Known rows, with every step that occurs
Z U: [ 0.42  0.40  2.30 -2.60 -0.74  3.18 -1.34 -0.90 -0.56 -2.36 -1.58 -1.88
 -2.74  0.58 -0.83  2.89  2.45  1.20 -0.54 -4.57  0.71  0.88]
A U Q N Z P: [ 1.17  0.13 -1.06 -0.66 -3.63  1.39 -0.79  2.40 -0.61  0.26  1.85  0.33
  0.59 -0.66 -4.08  3.56  2.35  1.13  0.85 -5.86  3.05  0.22]
U Q N: [ 0.51  0.64  0.92 -2.78 -0.64  1.01 -2.57 -0.50  0.26 -0.80 -0.24 -2.22
 -0.64 -0.26 -2.68  6.77  4.19  1.03  0.08 -6.32  0.31  1.18]
P X U Q N Z: [ 1.13  0.80 -0.92 -2.59 -2.23  1.55 -2.04  2.57  0.39  1.54 -0.74 -1.01
 -1.04  0.47 -0.91  2.78  2.56  0.73  0.79 -4.67  2.96 -0.89]
X P: [ 1.03 -1.12 -1.38 -1.68 -0.77  3.60 -1.18  0.40 -1.68 -1.47  0.04 -1.61
 -2.40  0.45 -0.59  1.22  0.94  0.89 -0.20 -6.39  0.43 -0.05]
Q U Z P: [-0.02  0.02  0.98 -2.73  1.86  1.34 -1.13 -0.91 -0.43 -0.52 -0.41 -3.01
  0.76  0.98  0.98  1.58 -0.29  2.44 -0.61 -4.57  2.27  1.58]
P Z U: [ 1.20 -1.34  1.15 -1.96 -1.10  4.19 -1.35 -1.74  0.11 -2.41  0.02 -1.63
 -2.60 -0.29  0.06  1.72  0.08  1.50  0.24 -5.07  0.78  0.42]
N Z P X: [ 1.47 -1.47 -1.80 -1.30 -3.60  4.57  0.19  3.11 -1.10  0.68 -0.89 -0.25
 -1.00 -0.16 -1.60 -2.40 -0.99  1.70  0.83 -4.18  4.42 -0.20]
Z P X U: [ 0.99 -0.54  1.60 -2.87 -0.99  3.67 -1.05  2.47 -0.03  0.23 -1.02 -1.21
 -0.28  0.85  2.03 -3.12 -0.51  2.42  0.85 -2.79  2.43  0.24]
Q N Z U R: [ 0.37  0.79  0.21 -1.75 -2.14  1.26 -2.96  1.19 -0.20  0.72 -0.27  0.05
 -1.79  1.10 -2.62  2.01  0.53  0.50 -1.55 -3.88  3.14  0.53]
N Z P X U R: [ 1.45 -0.48  0.58 -2.33 -1.86  3.70 -1.58  4.59 -0.43  2.48  0.26 -0.03
  0.96  1.15  1.08 -5.21 -3.31  2.33 -0.23 -1.47  4.48  0.21]
N Z P X U: [ 1.83 -0.54 -0.28 -2.22 -2.25  3.69 -0.42  3.38 -0.51  1.18 -1.27 -0.11
 -0.62  0.58  1.17 -4.12 -1.03  1.67  0.37 -2.68  4.70 -0.30]
N Z P X U A: [ 2.14  0.87  1.57 -0.92 -2.37  4.36 -0.57  4.64 -0.94  1.29 -0.82  1.35
  0.44  0.33  0.37 -4.40 -1.86  2.45 -0.92 -0.70  3.51 -1.05]
N Z U: [ 1.23  0.52  0.53 -2.02 -1.86  3.31 -0.69 -0.07 -0.91 -1.60 -1.91 -0.85
 -3.05  0.33 -1.76  1.86  2.04  0.46 -0.95 -4.54  2.90  0.60]
X U: [ 1.67  0.99  3.21 -3.40  1.56  2.33 -2.31  0.10 -0.04 -1.04 -1.53 -1.80
 -1.21  1.07  1.41  0.22  2.12  1.49 -1.39 -2.42  1.12  1.09]
N Z U A: [ 1.51  1.86  2.43 -0.74 -2.00  3.75 -0.78  1.24 -1.49 -1.54 -1.53  0.58
 -1.95  0.10 -2.67  1.53  1.04  1.33 -2.11 -2.47  1.81 -0.26]
Q N: [ 0.93  0.15  0.50 -2.27 -0.29  1.28 -2.87 -0.38  0.10 -0.38 -0.93 -1.20
 -1.91  0.46 -2.05  3.21  2.67  1.07 -1.01 -4.62  1.50  0.74]
A U Z: [ 0.64 -0.43  0.60 -1.44  0.57  3.58 -1.84 -1.70 -1.96 -1.46  1.00 -2.19
  0.06  0.12 -2.03  4.15  2.86  1.15 -0.45 -5.11  0.56 -0.19]
A U Q N: [ 0.95  0.72  1.07 -1.52 -1.39  1.13 -2.25  0.58 -0.31 -1.02  1.30 -1.31
  0.07 -0.22 -3.74  6.67  4.32  1.22  0.51 -5.58 -0.20  0.15]
Z U A: [ 0.79  1.86  4.39 -1.39 -0.84  3.69 -1.60  0.32 -0.99 -2.48 -1.19 -0.48
 -1.48  0.37 -1.66  2.53  1.62  2.13 -1.82 -2.51 -0.38  0.16]

Rows
[ 0.41  0.47  1.28 -3.02  3.05  0.95 -1.74 -1.78 -0.61 -0.85 -1.00 -3.57
 -0.27  1.39  0.35  3.63  1.11  1.92 -1.32 -4.35  1.05  0.93]
Q U Z
[ 0.60 -0.10  1.93 -3.36 -1.38  3.68 -0.64  2.37  0.27 -0.14 -0.15 -2.35
  0.94  0.34  1.48  0.45  0.78  2.36  1.96 -4.33  1.38  0.51]
Z P X U Q
[ 1.68 -3.01 -2.61 -1.07 -1.21  4.71 -1.09 -0.54 -1.03 -1.46  1.74 -1.24
 -2.30 -0.23  0.32  0.09 -1.37  1.13  0.34 -6.84  0.57 -0.71]
X P Z
[ 1.03 -1.06 -0.07  0.11 -2.27  5.37 -0.96  0.22 -1.36 -2.31  1.72  0.32
 -2.26 -0.10 -0.19  0.62 -2.01  1.67 -0.43 -5.34 -0.88 -1.67]
X P Z U A
[ 1.77 -0.79 -0.55 -1.73 -1.83  3.39 -0.25  1.27 -1.10 -0.34 -0.81 -0.31
 -0.90 -0.22 -1.60 -1.22  0.15  1.46 -0.75 -4.30  4.44  1.40]
N Z P
[ 1.36 -0.13  3.00 -0.92 -1.23  4.81 -1.45 -0.54 -0.44 -2.52  0.56 -0.20
 -1.42 -0.37 -0.97  1.25 -0.86  2.25 -1.08 -3.07 -0.33 -0.40]
P Z U A
[ 1.61  1.19  0.55 -0.64 -3.15  2.47 -1.87  4.85 -0.06  2.39 -0.66  2.04
  0.05  0.53 -0.61 -2.98 -1.30  2.10 -0.73 -1.20  4.09 -1.58]
Q N Z P X U A
[ 0.56 -0.93  1.60 -2.66 -1.41  4.11 -0.80 -1.88  0.30 -3.07  1.01 -2.72
 -1.50 -0.78 -0.72  5.17  1.45  1.32  1.14 -6.67 -0.34  1.00]
P Z U Q
[ 1.40  0.84  3.65 -1.63 -1.22  4.21 -1.32  3.71 -0.52  0.42 -0.58  0.11
  0.92  0.66  1.19 -3.33 -1.50  3.25 -0.50 -0.68  1.45 -0.79]
Z P X U A
[ 0.70  0.73  0.70 -2.60 -2.20  3.18 -0.21 -0.21 -0.65 -1.97 -0.97 -1.84
 -1.80 -0.30 -2.52  5.38  3.45  0.48  0.12 -6.24  1.79  0.98]
N Z U Q
[ 0.12 -0.19  1.59 -3.50  1.61  3.26 -1.93 -1.53 -0.61 -0.17 -0.41 -2.43
  0.75  0.54  2.41  0.55  1.35  1.39 -0.42 -4.53  2.67  1.34]
X U Z P
[ 0.77  0.72 -0.49 -1.61 -2.53  1.51 -1.78  0.29 -0.02 -0.38 -1.60  0.12
 -3.59  0.56 -2.75  3.23  2.77  0.02 -0.87 -4.96  3.50  0.00]
Q N Z U
[ 1.47  0.09  1.82 -2.90 -0.02  3.42 -1.80  1.65 -0.17 -0.07 -1.51 -1.62
 -1.41  1.09  1.51 -1.04  1.00  1.93  0.26 -2.34  1.25 -0.46]
P X U
[ 1.86  2.42  4.48 -1.61  1.83  0.86 -1.53  1.93 -0.47 -1.24 -1.10 -0.97
 -0.01  1.35 -0.67  0.83 -0.54  3.47 -2.67 -0.59 -0.26  0.51]
Q U A
[ 0.88  0.82  0.19 -2.89 -1.55  0.65 -1.59  1.78  0.74  0.97 -0.14 -0.53
  0.38  0.07 -0.46  2.17  2.38  0.70 -0.02 -4.93  4.08  1.33]
X U Q N Z P
[-0.31 -0.81 -0.30 -2.39  0.21  2.30 -0.70  0.69 -0.75  0.34 -0.50 -2.84
  0.51  1.20  1.02  0.31 -1.39  2.94  0.82 -4.51  2.41 -0.14]
Q U Z P X
[-0.27 -2.06 -1.16 -2.22 -1.25  5.05 -0.88 -0.39 -1.20  0.30 -0.35 -2.64
  0.32 -0.16 -0.38  1.08  0.04  1.86  1.22 -6.05  2.49 -0.20]
U Z P X
[ 0.72 -2.51 -2.07 -1.05 -2.23  4.77 -0.75 -1.07 -0.90 -2.24  1.24 -1.18
 -3.60  0.03  0.57  1.01 -1.03  0.81  1.01 -7.33  0.29 -0.90]
X P Z U
[ 0.95  0.36  1.36 -2.04 -1.45  3.10 -1.80  1.22 -0.99 -0.40 -0.28 -0.74
 -1.62  0.92 -1.69  0.56 -0.19  1.04 -1.56 -3.31  2.73  1.03]
N Z U R
[ 0.87  1.92  1.34 -0.51 -2.75  1.91 -2.15  1.27 -0.63 -0.15 -1.24  1.33
 -2.31  0.20 -3.54  2.90  1.83  0.91 -2.14 -2.99  2.30 -0.72]
Q N Z U A
[ 1.01 -0.29 -0.36 -1.94 -2.47  1.80 -2.73  4.70  0.43  3.57  0.37  0.76
  0.33  1.30  0.40 -3.95 -2.48  1.73 -0.30 -2.03  5.07 -0.20]
Q N Z P X U R
[ 1.42 -0.18 -1.35 -1.84 -2.96  1.96 -1.64  3.54  0.49  2.52 -1.00  0.66
 -1.19  0.67  0.21 -2.67 -0.20  1.31  0.46 -3.27  5.20 -0.76]
Q N Z P X U
